Known rows, with every step that occurs:
sufano > lozek > zavami > durun: [-.17 .53 .19 .25 -.27 .34 .04 -.10 .14 .15 .19 .07 -.09 .01 .04 -.16 .21 -.25 -.24 .29 -.23 -.19 -.10 .32]
vofele > lozek > zavami > durun: [-.12 .45 -.19 .42 -.30 .29 -.07 -.31 -.14 -.06 .32 .08 -.16 .35 -.05 -.02 .31 .19 -.08 .65 -.05 .11 .12 -.23]
lozek > zavami > durun > gegufe > nufeb > vofele: [-.19 .06 -.14 .26 -.60 -.50 -.38 -.38 -.48 .25 -.75 .05 .01 .33 .39 .28 .14 .16 -.26 -.03 .06 .29 .17 -.16]
lozek > zavami: [-.12 .03 -.05 .39 .08 -.04 .15 .05 .37 -.12 .04 -.11 .19 .01 .18 -.15 -.08 .13 -.38 .55 -.07 .16 -.15 -.21]
sufano > lozek > zavami: [-.07 .17 .15 .23 .15 .32 .23 .11 .41 .03 .19 -.11 .21 -.22 -.09 -.23 .04 -.38 -.52 .21 -.25 -.13 -.26 .19]
suzas > sufano > lozek > zavami > durun > gegufe: [-.20 .38 -.37 .32 -.22 .01 -.19 .27 -.13 .21 .02 .13 .19 .09 .13 .02 -.06 -.23 -.18 .27 -.21 -.38 -.21 .64]
durun > zavami: [-.23 .17 .18 .19 -.11 .12 .14 .31 .25 -.22 .20 .00 .26 -.15 -.16 .02 -.11 .04 -.04 .20 -.32 .18 -.06 -.11]
suzas > sufano > lozek > gegufe > nufeb > vofele: [.07 -.34 -.36 -.66 .00 -.24 -.55 .27 -.04 .79 -.39 -.21 -.24 -.45 -.09 -.06 -.37 -.64 .40 -.61 .59 -.36 -.11 .12]
vofele > nufeb > gegufe > lozek: [.19 .25 .27 .00 .65 .27 .38 .24 .04 -.22 -.33 -.12 -.01 -.01 .08 -.13 .20 -.04 .34 -.07 .19 -.18 .13 -.22]
sufano > lozek > gegufe > durun: [.34 -.30 .22 -.22 .27 .18 .24 -.08 .39 .14 .52 .13 .05 -.22 -.09 -.09 .06 -.11 -.28 -.33 .00 -.37 -.20 .36]
zavami > lozek: [-.20 -.03 .07 -.17 .36 .22 .20 .04 .05 -.22 .32 -.10 -.21 .07 -.24 .00 -.37 .15 .48 .47 -.47 .38 .03 .15]
suzas > sufano: [.08 -.15 -.56 -.12 .16 .22 -.13 .53 .23 -.01 .06 -.07 -.02 -.06 .11 -.16 -.53 -.09 .43 .42 .07 -.11 -.18 -.02]
suzas > sufano > lozek > gegufe > nufeb: [.07 -.26 -.23 -.44 .27 .00 -.14 .41 .15 .62 .04 -.12 -.22 -.54 -.21 -.17 -.27 -.61 .13 -.36 .40 -.36 -.32 .44]
sufano > lozek > zavami > durun > gegufe > nufeb: [-.11 .25 .22 .27 -.16 .03 .12 -.17 -.32 .29 -.23 .13 .04 .06 .00 .09 .42 -.33 -.66 -.03 -.25 .02 -.08 .52]
zavami > durun > gegufe > nufeb > vofele: [.03 -.01 -.18 -.04 -.27 -.16 -.40 -.32 -.53 .34 -.67 .08 -.19 .23 .33 .34 -.02 .05 .14 -.16 -.10 .28 .17 -.07]
suzas > sufano > lozek > gegufe > durun: [.41 -.41 -.26 -.36 .12 .05 -.05 .31 .37 .21 .42 .06 .05 -.18 -.01 -.16 -.22 -.20 .07 -.34 .28 -.63 -.23 .42]
vofele > nufeb > gegufe > durun > zavami > lozek: [.01 .11 .53 -.34 -.14 -.24 .11 -.07 -.18 -.54 .04 .07 .02 .48 -.52 .06 .30 .57 .48 -.41 -.13 .13 .59 -.24]
durun > gegufe > nufeb > vofele: [.12 -.39 -.14 -.08 .11 -.26 -.24 -.11 -.31 .18 -.58 -.05 .10 -.07 .21 .27 -.18 -.05 -.11 -.20 -.05 .28 .04 -.17]
vofele > lozek > zavami > durun > gegufe > nufeb: [-.05 .14 -.05 .42 -.16 -.02 -.04 -.40 -.59 .04 -.06 .14 -.07 .37 -.11 .17 .51 .18 -.54 .25 -.07 .28 .19 -.03]
lozek > gegufe > durun: [.25 -.40 -.02 -.02 .17 -.15 .14 -.16 .39 -.01 .40 .10 .06 .00 .18 -.04 -.08 .38 -.10 -.04 .14 -.08 -.12 .00]
durun > zavami > lozek > gegufe: [-.74 .15 .35 -.01 .03 -.46 .16 .14 .15 -.05 .61 .00 .08 -.13 -.49 .10 -.32 .28 .38 .15 -.32 .36 -.04 .27]
vofele > nufeb > gegufe: [.12 .11 .10 -.01 .56 .05 -.06 -.01 .04 .00 -.21 -.13 -.25 -.12 -.01 -.18 -.09 .12 .31 .07 .08 .06 .10 -.34]
nufeb > gegufe > durun > zavami > lozek: [.05 .12 .38 -.17 -.38 -.11 .22 .07 -.08 -.86 .14 .08 .01 .14 -.22 .01 .08 .49 .24 -.44 -.30 .13 .31 -.19]
sufano > lozek: [.14 .09 .14 -.11 .42 .59 .19 .14 .26 .09 .29 -.06 -.01 -.45 -.14 -.14 -.11 -.52 -.14 .10 -.34 -.16 -.28 .29]
suzas > sufano > lozek: [.20 -.05 -.32 -.27 .27 .50 -.08 .57 .23 .14 .17 -.10 -.02 -.30 -.11 -.20 -.39 -.57 .24 .11 -.07 -.43 -.28 .31]

Rows:
[.17 -.08 -.19 -.05 -.23 .04 -.45 -.51 -.80 .22 -.34 .15 -.24 .23 -.04 .39 .28 .04 .13 -.09 .01 .21 .35 -.28]
zavami > durun > gegufe > nufeb > vofele > lozek
[.19 -.29 -.09 -.35 -.06 .02 -.25 -.09 -.07 .24 -.65 -.15 -.17 -.02 .14 .05 -.06 -.17 .23 -.20 .12 .19 .11 -.47]
gegufe > nufeb > vofele
[.13 -.24 .01 -.11 -.46 -.38 -.33 -.36 -.04 -.07 .38 .11 .25 .09 -.29 .24 .20 .36 .00 -.46 .37 -.08 .28 -.56]
nufeb > vofele > lozek > gegufe > durun > zavami
[-.17 .69 .08 .51 -.30 .21 .38 .04 .06 -.51 -.22 .01 -.03 .12 .51 -.24 .33 .08 -.04 .07 .18 -.17 -.02 -.20]
nufeb > gegufe > lozek > zavami > durun
[.10 -.14 -.06 -.28 -.32 -.16 -.05 .41 .31 .07 .50 .10 .33 -.16 -.25 -.07 -.05 -.10 -.01 -.49 .26 -.64 -.19 .35]
suzas > sufano > lozek > gegufe > durun > zavami
[-.01 .14 -.21 .03 -.69 .00 -.48 -.54 -.47 .21 -.42 .00 -.39 .40 .00 .12 .50 .03 .05 .04 .36 .18 .41 -.63]
gegufe > nufeb > vofele > lozek > zavami > durun
[-.07 .35 .09 .40 .10 .16 .56 .25 .33 -.61 -.24 -.19 .23 -.14 .40 -.27 .18 -.05 -.34 -.01 .19 -.14 -.12 -.30]
nufeb > gegufe > lozek > zavami
[-.15 .26 -.33 .46 -.37 -.22 -.49 -.55 -.52 -.02 -.05 .10 .07 .39 .16 .31 .20 .30 -.18 .35 -.09 .13 .19 -.26]
nufeb > vofele > lozek > zavami > durun > gegufe
[.00 -.41 .21 -.31 .20 -.21 .20 -.23 .10 -.16 .57 .07 -.10 .14 -.17 .05 -.19 .53 .34 .02 -.08 .16 .05 .25]
zavami > lozek > gegufe > durun
[-.27 .39 -.05 .47 -.35 .09 -.03 -.12 .14 -.02 .05 .05 -.04 .32 .31 -.09 .07 .25 -.05 .55 -.14 .15 -.02 -.05]
lozek > zavami > durun
[.55 -.11 -.04 -.01 .11 .22 .10 -.08 .16 -.55 -.05 .03 -.03 -.01 .33 -.19 .00 .34 -.15 -.27 .07 -.08 .02 -.44]
nufeb > gegufe > durun
[.12 -.28 -.22 .20 -.07 -.34 -.25 -.35 -.46 .04 -.40 -.05 .20 .15 -.09 .24 .27 .00 -.51 -.10 .17 .28 .19 -.46]
durun > gegufe > nufeb > vofele > lozek > zavami
[-.23 .12 -.01 .50 -.26 -.25 .03 -.21 -.31 .12 -.35 .12 .02 .27 .25 .15 .30 .18 -.47 .21 -.17 .30 .02 .18]
lozek > zavami > durun > gegufe > nufeb
[-.08 .02 .18 -.01 .55 .14 .12 .10 .37 .46 .54 -.04 -.01 -.59 -.18 -.16 -.24 -.38 -.13 -.03 -.12 -.21 -.39 .44]
sufano > lozek > gegufe
[-.32 -.40 .06 -.57 .09 -.53 -.27 -.25 -.19 .34 -.21 -.19 -.37 -.16 -.20 .17 -.37 .06 .64 -.27 .15 .43 .16 -.05]
zavami > lozek > gegufe > nufeb > vofele
[-.04 -.33 -.09 -.27 .06 -.45 -.31 -.21 .03 .55 -.38 -.16 -.22 -.31 .17 .06 -.32 -.06 .16 -.29 .41 .19 -.01 -.32]
lozek > gegufe > nufeb > vofele
[-.05 .31 .07 .35 .14 .39 .48 .04 -.15 -.22 -.01 .21 .15 .21 .37 .16 .12 .07 .04 .35 -.32 -.02 -.07 .50]
zavami > durun > gegufe > lozek
[-.02 -.07 .36 -.24 -.37 .05 .33 .05 .01 -.66 .36 .13 .18 .39 -.43 .12 .14 .40 .25 -.04 -.38 .20 .30 .04]
gegufe > durun > zavami > lozek
[-.12 .16 .15 .36 .13 .27 .61 .26 .40 -.41 -.01 -.09 .36 .13 .23 -.13 .22 -.11 -.35 .45 .09 -.03 -.13 -.01]
gegufe > lozek > zavami
[-.06 .07 -.33 .00 .01 .18 -.07 .50 .34 .06 .07 -.14 .17 -.15 -.04 -.27 -.20 -.49 -.13 .24 .12 -.45 -.28 .22]
suzas > sufano > lozek > zavami
[.24 .09 .15 .13 -.36 .03 .14 .12 .14 -.69 -.01 .06 .23 .00 .07 -.15 .19 .40 -.22 -.51 -.02 -.09 .06 -.47]
nufeb > gegufe > durun > zavami
[-.31 -.28 .21 -.41 .40 -.25 .15 -.06 -.08 .23 .19 -.09 -.31 -.15 -.35 .07 -.28 .11 .35 -.03 -.06 .45 -.01 .25]
zavami > lozek > gegufe > nufeb
[.50 -.16 .13 -.20 .28 .05 .01 -.14 .03 -.30 -.24 .07 -.12 .27 .10 -.11 .23 .38 .15 -.26 .22 -.13 .33 -.45]
vofele > nufeb > gegufe > durun
[-.05 -.09 -.30 -.27 .38 .04 -.14 .49 .34 .54 .41 -.09 -.04 -.52 -.11 -.21 -.53 -.50 .24 -.02 .15 -.44 -.42 .45]
suzas > sufano > lozek > gegufe
[.16 -.28 .02 .09 .40 -.02 .16 .09 -.15 .02 -.21 .02 .12 -.15 .02 .11 -.07 -.05 -.37 .05 -.25 .33 -.12 .16]
durun > gegufe > nufeb
